What can hang from each mark:
moti: notu ronam zegif
notu: moti ronam zegif
nofo: fodov ronam
fodov: nofo notu
ronam: moti nofo
zegif: fodov moti nofo notu

Each row was made from one small tree. The marks that hang from a mark follow it in brackets, in alphabetical order. Every link used is in the known rows. Write each row's tree.
Known rows:
notu[moti]: [ 0.02 -0.04  0.01 -0.02 -0.18  0.06  0.06  0.13  0.01 -0.27 -0.01 -0.06
 -0.12  0.00  0.07 -0.14 -0.02 -0.02  0.07  0.05 -0.26  0.24  0.15]
fodov[nofo[ronam]]: [ 0.04 -0.10  0.16 -0.33 -0.04 -0.02  0.23 -0.11  0.24 -0.11  0.02  0.06
  0.03 -0.06  0.09 -0.01 -0.03  0.09  0.06  0.09 -0.44  0.06 -0.09]
moti[notu[ronam zegif]]: [-0.11  0.29 -0.06 -0.04 -0.35 -0.08 -0.01  0.07  0.21  0.02 -0.09 -0.32
 -0.19  0.10 -0.35  0.09 -0.10  0.05 -0.03 -0.20 -0.33 -0.02  0.00]
fodov[nofo[ronam[moti]]]: [ 0.06  0.03  0.33 -0.40  0.02 -0.02  0.21 -0.30  0.32 -0.26 -0.16  0.02
  0.06 -0.10  0.20  0.12 -0.14 -0.08  0.23 -0.03 -0.44  0.21 -0.19]
fodov[notu[zegif]]: [ 0.09  0.07  0.07  0.09 -0.37 -0.05  0.07  0.21  0.24  0.06 -0.07 -0.16
  0.02  0.17 -0.33 -0.17 -0.32 -0.15 -0.19 -0.03 -0.28  0.07  0.04]
ronam[moti[zegif]]: [ 0.11  0.19  0.20 -0.11  0.04 -0.05 -0.20 -0.10  0.25 -0.40 -0.41 -0.04
 -0.02 -0.20  0.03 -0.04 -0.18 -0.18  0.20 -0.20 -0.35 -0.02 -0.02]
ronam[moti[zegif[fodov]]]: [ 0.22  0.22 -0.02 -0.09  0.15 -0.18 -0.25 -0.04  0.38 -0.22 -0.48 -0.03
 -0.03 -0.25  0.08  0.16 -0.23 -0.08  0.02 -0.30 -0.33 -0.13 -0.01]
notu[ronam]: [-0.03  0.05 -0.02  0.01 -0.12  0.03 -0.03  0.07  0.12 -0.09 -0.06 -0.18
 -0.05  0.13 -0.08  0.03  0.02  0.01  0.00 -0.03 -0.32  0.01 -0.01]
ronam[moti nofo]: [ 0.15 -0.01  0.19 -0.36 -0.07  0.01 -0.07 -0.20  0.17 -0.20 -0.17 -0.18
  0.14 -0.02 -0.14 -0.03 -0.03 -0.05  0.23 -0.12 -0.31  0.17 -0.11]
zegif[moti]: [ 0.11  0.09 -0.01 -0.04 -0.17 -0.01  0.03  0.02  0.23 -0.20 -0.23 -0.07
  0.08  0.07  0.18 -0.04 -0.12  0.07 -0.03  0.09 -0.13  0.14  0.14]
nofo[ronam]: [ 0.02 -0.04 -0.06 -0.15  0.04  0.13  0.06 -0.13  0.05 -0.02 -0.08  0.02
  0.07  0.05  0.06 -0.01  0.07  0.04  0.02 -0.04 -0.32 -0.02 -0.16]
moti[ronam[nofo] zegif[fodov[notu]]]: [ 0.14  0.00 -0.16 -0.29  0.17 -0.09 -0.11  0.22  0.51 -0.20 -0.53 -0.21
  0.06  0.02 -0.32  0.31 -0.19 -0.08 -0.09 -0.10 -0.45 -0.06 -0.08]
ronam[moti[notu zegif[fodov]] nofo]: [ 0.22  0.13 -0.10 -0.44 -0.01 -0.24 -0.23 -0.10  0.47 -0.33 -0.51 -0.26
 -0.09 -0.16 -0.21  0.31 -0.04  0.16  0.20 -0.42 -0.37 -0.08 -0.10]
nofo[fodov[notu] ronam[moti]]: [ 0.13  0.03  0.08 -0.25  0.01  0.13  0.26  0.04  0.47 -0.17 -0.32 -0.27
  0.19  0.28 -0.04  0.34 -0.22 -0.17  0.06 -0.15 -0.33  0.16 -0.34]
fodov[notu]: [ 0.09 -0.16  0.02 -0.05 -0.29 -0.03  0.08  0.23  0.16 -0.14 -0.09 -0.18
 -0.02  0.28 -0.15 -0.08 -0.10 -0.03 -0.15 -0.01 -0.25  0.08 -0.04]
moti[notu ronam zegif[fodov nofo]]: [-0.04  0.11 -0.29 -0.49  0.11 -0.18 -0.21  0.22  0.39 -0.30 -0.62  0.00
 -0.24 -0.17 -0.20  0.49 -0.05  0.06 -0.03 -0.34 -0.14 -0.41  0.10]
moti[ronam[nofo[fodov]] zegif[notu]]: [-0.07  0.12 -0.24 -0.42  0.33  0.10 -0.17  0.05  0.39 -0.39 -0.52 -0.11
  0.23  0.06 -0.27  0.16  0.06 -0.13 -0.02 -0.04 -0.54 -0.07  0.03]
notu[moti zegif[nofo[fodov]]]: [ 0.00  0.10 -0.05 -0.18 -0.22  0.05  0.13  0.30  0.34  0.00 -0.09  0.04
 -0.04 -0.13 -0.33 -0.03 -0.36 -0.13  0.05 -0.06 -0.16  0.10  0.37]
zegif[nofo]: [ 0.03 -0.15 -0.01 -0.32 -0.16 -0.02 -0.03  0.10  0.07 -0.09 -0.10  0.11
 -0.06  0.01 -0.17 -0.08  0.00  0.01  0.05 -0.08 -0.05 -0.16  0.18]
fodov[nofo notu[moti[ronam]]]: [-0.07 -0.10  0.24 -0.24 -0.21  0.01  0.37  0.32  0.30 -0.44 -0.16 -0.15
 -0.17  0.12  0.02  0.15 -0.31 -0.20 -0.04  0.21 -0.42  0.44  0.07]
zegif[notu[moti[ronam[nofo]]]]: [-0.11  0.05 -0.15 -0.43  0.06  0.13  0.00 -0.06 -0.03 -0.41 -0.25 -0.05
  0.00  0.20  0.00  0.06  0.12 -0.17  0.04  0.12 -0.45  0.35  0.11]
moti[zegif]: [ 0.07  0.04 -0.01  0.00  0.01 -0.01 -0.18  0.07  0.18 -0.25 -0.23  0.00
 -0.05 -0.15 -0.09 -0.16 -0.06 -0.03  0.02 -0.09 -0.37 -0.14  0.08]
moti[notu[zegif] ronam[nofo[fodov]]]: [-0.10  0.22 -0.08 -0.34 -0.05  0.08 -0.04  0.17  0.45 -0.02 -0.24 -0.35
  0.18  0.02 -0.61  0.25 -0.13  0.06 -0.07 -0.16 -0.34  0.05 -0.16]
notu[moti[ronam] zegif[fodov[nofo]]]: [-0.03  0.28  0.03 -0.14 -0.01 -0.14  0.12  0.21  0.38 -0.04 -0.13  0.02
 -0.12 -0.27 -0.03  0.17 -0.51 -0.12 -0.15  0.06 -0.43  0.28  0.23]

Write each row's tree:
[-0.02 -0.02 -0.06 -0.34  0.18  0.16 -0.01  0.18  0.37 -0.10 -0.21 -0.22
  0.31  0.06 -0.33  0.20 -0.01  0.02 -0.01  0.01 -0.34  0.06 -0.18] => moti[ronam[nofo[fodov]]]
[-0.10  0.10  0.00 -0.32  0.14  0.09 -0.07  0.15  0.17 -0.51 -0.51  0.16
 -0.21 -0.24 -0.06  0.13 -0.15 -0.27  0.19 -0.03 -0.22  0.02  0.26] => notu[moti[ronam zegif[nofo]]]
[ 0.22 -0.04  0.14 -0.41 -0.05 -0.20  0.32 -0.05  0.54 -0.11 -0.26 -0.12
  0.00  0.07  0.13  0.39 -0.34 -0.07  0.00 -0.11 -0.45  0.16 -0.22] => zegif[fodov[nofo[ronam[moti]] notu]]
[ 0.15  0.07 -0.10 -0.34 -0.31 -0.35  0.16  0.15  0.58 -0.22 -0.26 -0.17
 -0.13 -0.04  0.18  0.32 -0.19  0.36 -0.13 -0.03 -0.18  0.09  0.16] => zegif[fodov[nofo] moti[notu]]
[ 0.04  0.09 -0.08 -0.16  0.04  0.11  0.05  0.20  0.51 -0.34 -0.26 -0.30
 -0.02 -0.11 -0.31  0.13 -0.11 -0.04  0.27 -0.02 -0.58  0.20  0.13] => notu[moti[zegif] ronam[nofo[fodov]]]
[-0.02  0.08 -0.21 -0.26 -0.11 -0.25  0.21  0.11  0.28 -0.26 -0.08 -0.06
 -0.30  0.09  0.21  0.25 -0.12  0.00 -0.09  0.06 -0.56  0.23  0.35] => zegif[fodov[nofo] notu[moti ronam]]
[ 0.06  0.09  0.00  0.08 -0.28  0.02  0.11  0.39  0.47  0.12 -0.09 -0.25
  0.16  0.20 -0.46 -0.03 -0.39 -0.11 -0.26 -0.06 -0.30  0.08  0.01] => nofo[fodov[notu[zegif]]]
[ 0.12 -0.02 -0.25  0.00 -0.16 -0.14  0.09  0.31  0.36  0.05 -0.16 -0.31
 -0.11  0.31 -0.16  0.31 -0.17  0.00 -0.22 -0.11 -0.33 -0.04 -0.03] => zegif[fodov[notu[ronam]]]
[ 0.23  0.16 -0.21 -0.45  0.19 -0.23 -0.28 -0.27  0.33 -0.34 -0.54 -0.05
  0.04 -0.07 -0.02  0.15 -0.06 -0.09  0.07 -0.28 -0.50 -0.05  0.09] => ronam[moti[zegif[fodov notu]] nofo]
[ 0.11  0.02 -0.08 -0.31 -0.14 -0.36 -0.05  0.20  0.53 -0.30 -0.24 -0.09
 -0.24 -0.26 -0.08  0.20 -0.12  0.26 -0.09 -0.23 -0.43 -0.21  0.12] => moti[notu zegif[fodov[nofo]]]
[-0.09 -0.09 -0.05 -0.36 -0.09  0.16  0.28  0.52  0.41 -0.32 -0.36 -0.13
 -0.06  0.23 -0.25  0.35 -0.25 -0.24 -0.01  0.04 -0.13  0.20  0.10] => zegif[nofo[fodov[notu[moti[ronam]]]]]
[ 0.03  0.00 -0.04 -0.28 -0.30  0.07  0.33  0.07  0.20 -0.03 -0.20  0.07
 -0.16  0.05 -0.23  0.03 -0.31 -0.28  0.14 -0.01 -0.25  0.19  0.18] => fodov[notu[moti zegif[nofo[ronam]]]]
[ 0.13  0.03 -0.26 -0.27 -0.27 -0.23  0.18  0.28  0.56 -0.06 -0.48 -0.19
 -0.11  0.24 -0.08  0.48 -0.33 -0.01 -0.04 -0.06 -0.06  0.00  0.26] => zegif[fodov[notu[ronam]] moti nofo]
[ 0.20  0.04 -0.25 -0.33 -0.12 -0.20 -0.01  0.12  0.40 -0.05 -0.41  0.11
 -0.02 -0.05  0.09  0.24 -0.21  0.13 -0.06 -0.07  0.06 -0.12  0.33] => zegif[fodov moti nofo]
[ 0.12  0.13 -0.22 -0.17 -0.18 -0.16 -0.01  0.20  0.22  0.13 -0.14  0.13
 -0.20 -0.24 -0.21  0.02 -0.36 -0.05 -0.02 -0.14 -0.12  0.01  0.42] => notu[moti zegif[fodov nofo]]
[ 0.15  0.04  0.15 -0.34  0.02  0.06 -0.02 -0.01  0.43 -0.17 -0.19 -0.28
  0.31  0.03 -0.23  0.12 -0.10  0.01  0.18 -0.16 -0.32  0.14 -0.16] => ronam[moti nofo[fodov]]
[-0.02  0.01 -0.05 -0.31  0.14  0.23  0.09  0.23  0.32 -0.25 -0.19 -0.23
  0.16  0.03 -0.22  0.19 -0.06 -0.05  0.09  0.08 -0.37  0.33 -0.02] => notu[moti[ronam[nofo[fodov]]]]
[ 0.10 -0.06  0.35 -0.40 -0.16 -0.07  0.38 -0.14  0.44 -0.29 -0.20 -0.12
  0.01  0.12  0.09  0.20 -0.27 -0.20  0.13  0.00 -0.45  0.28 -0.24] => fodov[nofo[ronam[moti]] notu]
[ 0.17 -0.18  0.01 -0.18 -0.31 -0.23  0.33  0.38  0.42 -0.21 -0.02 -0.15
 -0.22  0.05  0.05  0.14 -0.33  0.01 -0.15  0.06 -0.40  0.31  0.18] => zegif[fodov[nofo notu[moti]]]
[-0.02  0.08 -0.15 -0.31 -0.08  0.00 -0.05  0.19  0.58 -0.28 -0.32 -0.44
 -0.05  0.01 -0.51  0.28  0.07  0.16  0.19 -0.23 -0.51 -0.13 -0.08] => moti[notu[ronam[nofo[fodov]]] zegif]
[-0.12  0.12 -0.09 -0.52 -0.18 -0.05  0.04  0.08  0.30 -0.39 -0.57 -0.06
 -0.10  0.11 -0.01  0.39 -0.06  0.05  0.06 -0.06  0.08  0.00  0.10] => zegif[moti[notu ronam] nofo]
[-0.01  0.32 -0.28 -0.03 -0.23 -0.20 -0.08  0.14  0.34  0.19 -0.14 -0.33
 -0.21  0.04 -0.31  0.29 -0.15  0.14 -0.16 -0.31 -0.32 -0.15  0.03] => moti[notu[ronam zegif[fodov]]]
[ 0.08  0.02 -0.03 -0.31 -0.03  0.11  0.20  0.29  0.66 -0.27 -0.49 -0.36
  0.33  0.31 -0.22  0.37 -0.25 -0.05 -0.04  0.14 -0.24  0.30 -0.10] => zegif[moti[ronam[nofo[fodov[notu]]]]]
[-0.01 -0.15  0.21 -0.17 -0.37 -0.13  0.32  0.25  0.41 -0.19 -0.03 -0.28
 -0.14  0.22 -0.16  0.11 -0.21 -0.05 -0.05  0.11 -0.48  0.17  0.00] => fodov[nofo notu[ronam]]
[ 0.03  0.11  0.04 -0.51 -0.08 -0.10 -0.07  0.11  0.55 -0.47 -0.57 -0.12
 -0.11 -0.13 -0.29  0.33 -0.12 -0.04  0.25 -0.41 -0.15 -0.20  0.02] => ronam[moti[notu zegif[nofo[fodov]]]]
[ 0.14  0.11 -0.27 -0.44  0.05 -0.24  0.22 -0.23  0.45 -0.19 -0.34  0.13
  0.05  0.10  0.44  0.30 -0.10  0.11 -0.12  0.11 -0.42  0.11  0.19] => zegif[fodov[nofo[ronam]] moti notu]
